What can hang from each mark:
nena: nizare ragug rozo
ragug: lobiv nena rozo
rozo: dozinom nena ragug
nizare: bupe nena
dozinom: rozo
lobiv: ragug

Known rows, with every way that one mark hangs from another:
lobiv(ragug(nena)): -.36  .34  -.09  -.01  .13  -.19  .12  .10  -.26  -.05  .05  -.01  .15  .11  -.02  .43  -.10  .29  .19  -.07  -.60  -.03  .39
lobiv(ragug(nena rozo)): -.36  .13  -.10  .00  .23  -.11  .03  .16  -.24  -.04  .08  .02  .20  -.01  -.16  .36  -.08  .23  .23  -.10  -.35  -.08  .36
nena(rozo(dozinom ragug(lobiv))): .14  -.13  .28  -.10  .07  -.11  .02  .47  .05  -.01  .22  .18  .32  .01  -.14  .24  .30  -.03  .05  .01  -.50  .20  .17
lobiv(ragug(rozo(nena(nizare(bupe))))): -.08  .09  .02  -.18  .19  -.14  .11  .22  .05  -.10  .26  -.11  -.15  .09  -.04  .52  -.04  .09  .06  -.15  -.38  -.19  .18
rozo(dozinom nena(nizare(bupe) ragug)): .28  .12  .38  -.35  -.15  -.32  .06  .20  .31  -.19  .47  -.09  -.14  .12  .40  .33  .11  -.05  -.38  -.03  -.59  .06  .16
dozinom(rozo(nena)): -.01  -.03  .18  .35  -.19  .04  .06  .40  .50  .09  -.30  .19  .24  .03  .28  .45  .17  -.02  .11  -.21  -.50  .11  .18
nizare(nena(ragug)): -.21  .49  -.35  .08  .11  -.06  .12  .23  -.55  -.18  -.21  .18  .07  .30  .40  .41  -.04  .19  .20  .01  -.30  .31  .13
nizare(bupe nena): -.42  .28  -.10  .18  -.08  .10  .18  .27  -.15  -.46  -.24  .19  -.03  .36  .49  .58  -.27  .25  .17  -.04  -.39  .03  -.06
ragug(lobiv rozo): -.21  .26  -.18  .14  .10  .05  .19  .58  -.29  .02  -.27  .18  -.40  .09  -.17  .15  .17  .22  .31  -.02  -.16  .01  -.09
lobiv(ragug(nena(rozo))): -.32  .23  -.11  -.08  .09  -.15  .06  .18  -.27  -.01  .17  .01  .33  -.03  -.08  .49  -.05  .14  .23  -.09  -.49  -.09  .34
dozinom(rozo(ragug(lobiv nena))): .18  -.04  .08  .05  -.22  .00  -.05  .37  .13  .06  -.01  .08  .50  -.05  -.02  .28  .16  .12  .20  -.03  -.39  .19  .30
nizare(nena(rozo(dozinom ragug))): -.07  -.07  .18  .16  .08  -.04  .00  .22  -.04  -.25  -.06  .28  .63  .08  .26  .37  .13  -.01  .10  .02  -.39  .34  .28
nena(nizare(bupe) rozo(dozinom)): -.13  -.23  .33  -.35  -.25  -.14  .12  .44  .54  -.19  .51  .12  -.03  .03  .14  .47  .00  -.18  -.16  -.03  -.27  -.11  -.21
nizare(bupe nena(rozo(dozinom ragug))): -.06  -.12  .23  -.06  -.03  .06  -.02  .26  -.04  -.47  .16  .16  .50  .15  .31  .51  -.09  .01  .03  -.03  -.43  .10  .10
lobiv(ragug(rozo(nena))): -.16  .14  -.01  .07  .34  -.10  .10  .22  -.10  .00  -.01  .01  -.03  .08  -.10  .44  .06  .13  .17  -.18  -.48  -.06  .32
ragug(lobiv nena): -.24  .58  -.15  .13  -.24  -.11  .19  .33  -.38  -.06  -.22  .08  -.06  .04  .10  .17  .06  .34  .25  .09  -.41  .00  .16
dozinom(rozo(ragug(nena(nizare)))): .07  -.28  .12  -.02  -.26  -.09  -.06  .23  .59  .04  .18  .12  .67  .00  .08  .38  .05  .01  .08  -.05  -.25  .20  .31
nena(nizare(bupe) rozo(ragug)): .00  -.33  .01  -.44  -.18  -.18  .07  .34  .58  -.20  .66  .09  .29  .15  .00  .61  -.09  -.12  -.02  -.02  -.08  -.09  -.07
lobiv(ragug(nena(nizare) rozo(dozinom))): -.17  .01  .20  -.21  .14  -.25  .03  .11  -.02  -.06  .35  -.07  .16  -.10  -.11  .25  .03  .11  .00  -.02  -.35  -.03  .36
ragug(rozo(dozinom)): -.36  -.25  .26  .23  .22  -.02  .08  .40  .30  -.05  -.14  .33  -.06  .10  -.03  .17  .12  .08  .04  -.09  -.33  .14  .05
lobiv(ragug): -.33  .27  -.11  .00  .32  -.14  .19  .26  -.19  .01  -.02  .04  -.19  .27  -.08  .49  -.03  .24  .22  -.12  -.64  .04  .19
rozo(dozinom nena ragug(lobiv)): .50  .09  .54  .04  .03  -.27  .03  .21  .17  -.10  .09  .01  .22  .09  .12  .11  .41  .11  -.15  .02  -.84  .30  .50

Rows:
.47  .41  .30  -.29  -.14  -.37  .12  .28  -.04  -.02  .31  -.12  -.28  .03  .30  .13  .36  -.02  -.27  .06  -.59  .19  .22 | rozo(dozinom nena(nizare ragug(lobiv)))
.42  -.01  .19  .13  -.16  .00  -.01  .39  .29  .10  -.09  .05  .39  .00  .10  .34  .29  .03  .12  -.11  -.53  .20  .33 | dozinom(rozo(nena ragug(lobiv)))
.26  .07  .03  -.08  -.26  -.10  .03  .37  .38  .13  .15  .02  .16  .00  .29  .45  .18  -.13  -.02  -.14  -.31  .14  .15 | dozinom(rozo(nena(nizare ragug)))
-.03  .25  -.15  .12  .02  .01  .09  .31  -.38  -.19  -.14  .21  .43  .11  .19  .40  .12  .08  .29  .04  -.25  .25  .19 | nizare(nena(rozo(ragug(lobiv))))
-.12  .34  -.14  -.09  -.27  -.15  .13  .35  -.16  -.05  .06  .04  -.06  -.15  -.05  .08  .10  .19  .17  .12  .09  -.09  .08 | ragug(lobiv nena(nizare) rozo)
-.26  .04  .20  .05  -.13  .12  .08  .36  -.10  -.44  -.04  .19  .21  .12  .42  .51  -.11  .02  .06  -.04  -.41  .03  -.05 | nizare(bupe nena(rozo(dozinom)))
-.01  .19  -.10  -.08  -.09  .11  .06  .37  -.35  -.42  .07  .09  .32  .17  .25  .54  -.10  .11  .21  .01  -.28  .02  .01 | nizare(bupe nena(rozo(ragug(lobiv))))
.12  -.45  .38  -.48  -.15  -.22  .01  .34  .65  -.22  .74  .07  .31  .07  .02  .46  .03  -.18  -.19  .01  -.28  .00  -.01 | nena(nizare(bupe) rozo(dozinom ragug))
.12  .48  -.10  -.12  .02  -.03  .05  .43  -.83  -.13  -.02  .09  .12  -.01  .27  .24  .22  .01  .14  .07  -.35  .28  .09 | nizare(nena(ragug(lobiv) rozo(dozinom)))
.07  .01  .57  -.05  -.22  -.28  .14  .19  .70  -.24  .24  .02  -.12  .12  .43  .35  .11  -.03  -.32  -.06  -.64  .02  .13 | rozo(dozinom nena(nizare(bupe)))
.04  .33  .15  -.22  -.43  -.23  .12  .37  -.12  -.04  .26  .01  .11  -.23  .06  .12  .23  .02  .03  .16  -.26  -.02  .11 | ragug(lobiv nena(nizare rozo(dozinom)))
-.25  -.04  .23  -.10  -.35  -.26  .06  .19  .38  -.09  .31  .18  .43  -.14  .17  .28  .06  -.06  -.06  .05  -.21  .01  .19 | ragug(nena(nizare rozo(dozinom)))
-.15  -.01  -.06  -.01  -.06  .09  .02  .28  -.09  -.44  .09  .18  .47  .22  .31  .63  -.19  .07  .17  -.04  -.27  .03  .06 | nizare(bupe nena(rozo(ragug)))
-.29  .12  .14  .26  .00  .02  .10  .31  -.14  -.22  -.24  .32  .35  .06  .36  .36  .10  -.01  .13  -.01  -.39  .25  .12 | nizare(nena(rozo(dozinom)))
-.39  .16  -.03  -.10  -.38  -.21  .15  .14  .36  -.26  .22  .09  .11  .13  .28  .43  -.23  .19  .00  .04  -.21  -.13  .07 | ragug(nena(nizare(bupe)))
.16  .58  -.38  -.50  -.06  -.29  .22  .45  -.40  .06  .35  -.08  -.55  .21  .05  .27  .13  .12  .04  .12  -.16  .11  -.11 | nena(nizare ragug(lobiv))
.04  .22  -.07  .00  -.07  -.19  .06  .20  -.13  -.10  .06  .08  .34  .14  -.04  .21  .08  .32  .19  .09  -.43  .15  .39 | rozo(ragug(lobiv nena))
-.22  .18  -.05  -.37  -.08  -.20  .08  .18  -.09  -.13  .48  -.12  .19  -.03  -.02  .56  -.16  .08  .09  -.05  -.37  -.23  .21 | lobiv(ragug(nena(nizare(bupe) rozo)))
.35  .42  .29  -.07  .01  -.23  .08  .33  -.25  -.01  .04  -.02  -.17  .07  .26  .13  .35  .08  -.17  -.01  -.78  .21  .30 | rozo(dozinom nena(ragug(lobiv)))
.18  .33  -.35  -.66  -.07  -.14  .12  .54  -.37  -.10  .55  -.14  -.60  .14  -.04  .32  -.02  .08  .02  .05  .05  -.13  -.27 | nena(nizare(bupe) ragug(lobiv rozo))
-.10  .29  -.11  -.22  -.34  -.09  .11  .38  -.13  -.20  .20  -.03  -.16  -.10  -.01  .18  -.03  .20  .13  .11  .07  -.25  -.03 | ragug(lobiv nena(nizare(bupe)) rozo)
-.24  .33  -.16  .12  -.13  -.01  .09  .40  -.37  -.05  -.21  .13  .02  -.11  -.09  .08  .10  .28  .28  .05  -.11  -.07  .15 | ragug(lobiv nena rozo)
-.05  -.38  .32  -.03  .11  -.13  -.02  .35  .38  -.05  .25  .28  .54  .06  -.06  .34  .19  -.08  .01  -.06  -.49  .22  .21 | nena(rozo(dozinom ragug))
-.23  -.04  .17  -.04  .44  -.09  .07  .29  -.12  .00  .08  .05  -.11  .08  -.21  .30  .09  .14  .10  -.13  -.55  .05  .22 | lobiv(ragug(rozo(dozinom)))
.21  -.01  .38  -.06  .16  -.19  .07  .33  .04  -.09  .11  .11  .07  .19  -.08  .09  .29  .19  -.03  .07  -.71  .34  .27 | rozo(dozinom ragug(lobiv))
-.26  .08  -.08  -.28  .06  -.16  .06  .14  -.06  -.14  .39  -.10  .05  -.01  -.10  .45  -.17  .17  .10  -.05  -.22  -.22  .22 | lobiv(ragug(nena(nizare(bupe)) rozo))
-.27  .14  -.10  -.19  .12  -.22  .06  .13  -.08  -.03  .28  -.04  .12  -.04  -.14  .37  -.06  .16  .14  -.04  -.21  -.10  .31 | lobiv(ragug(nena(nizare) rozo))
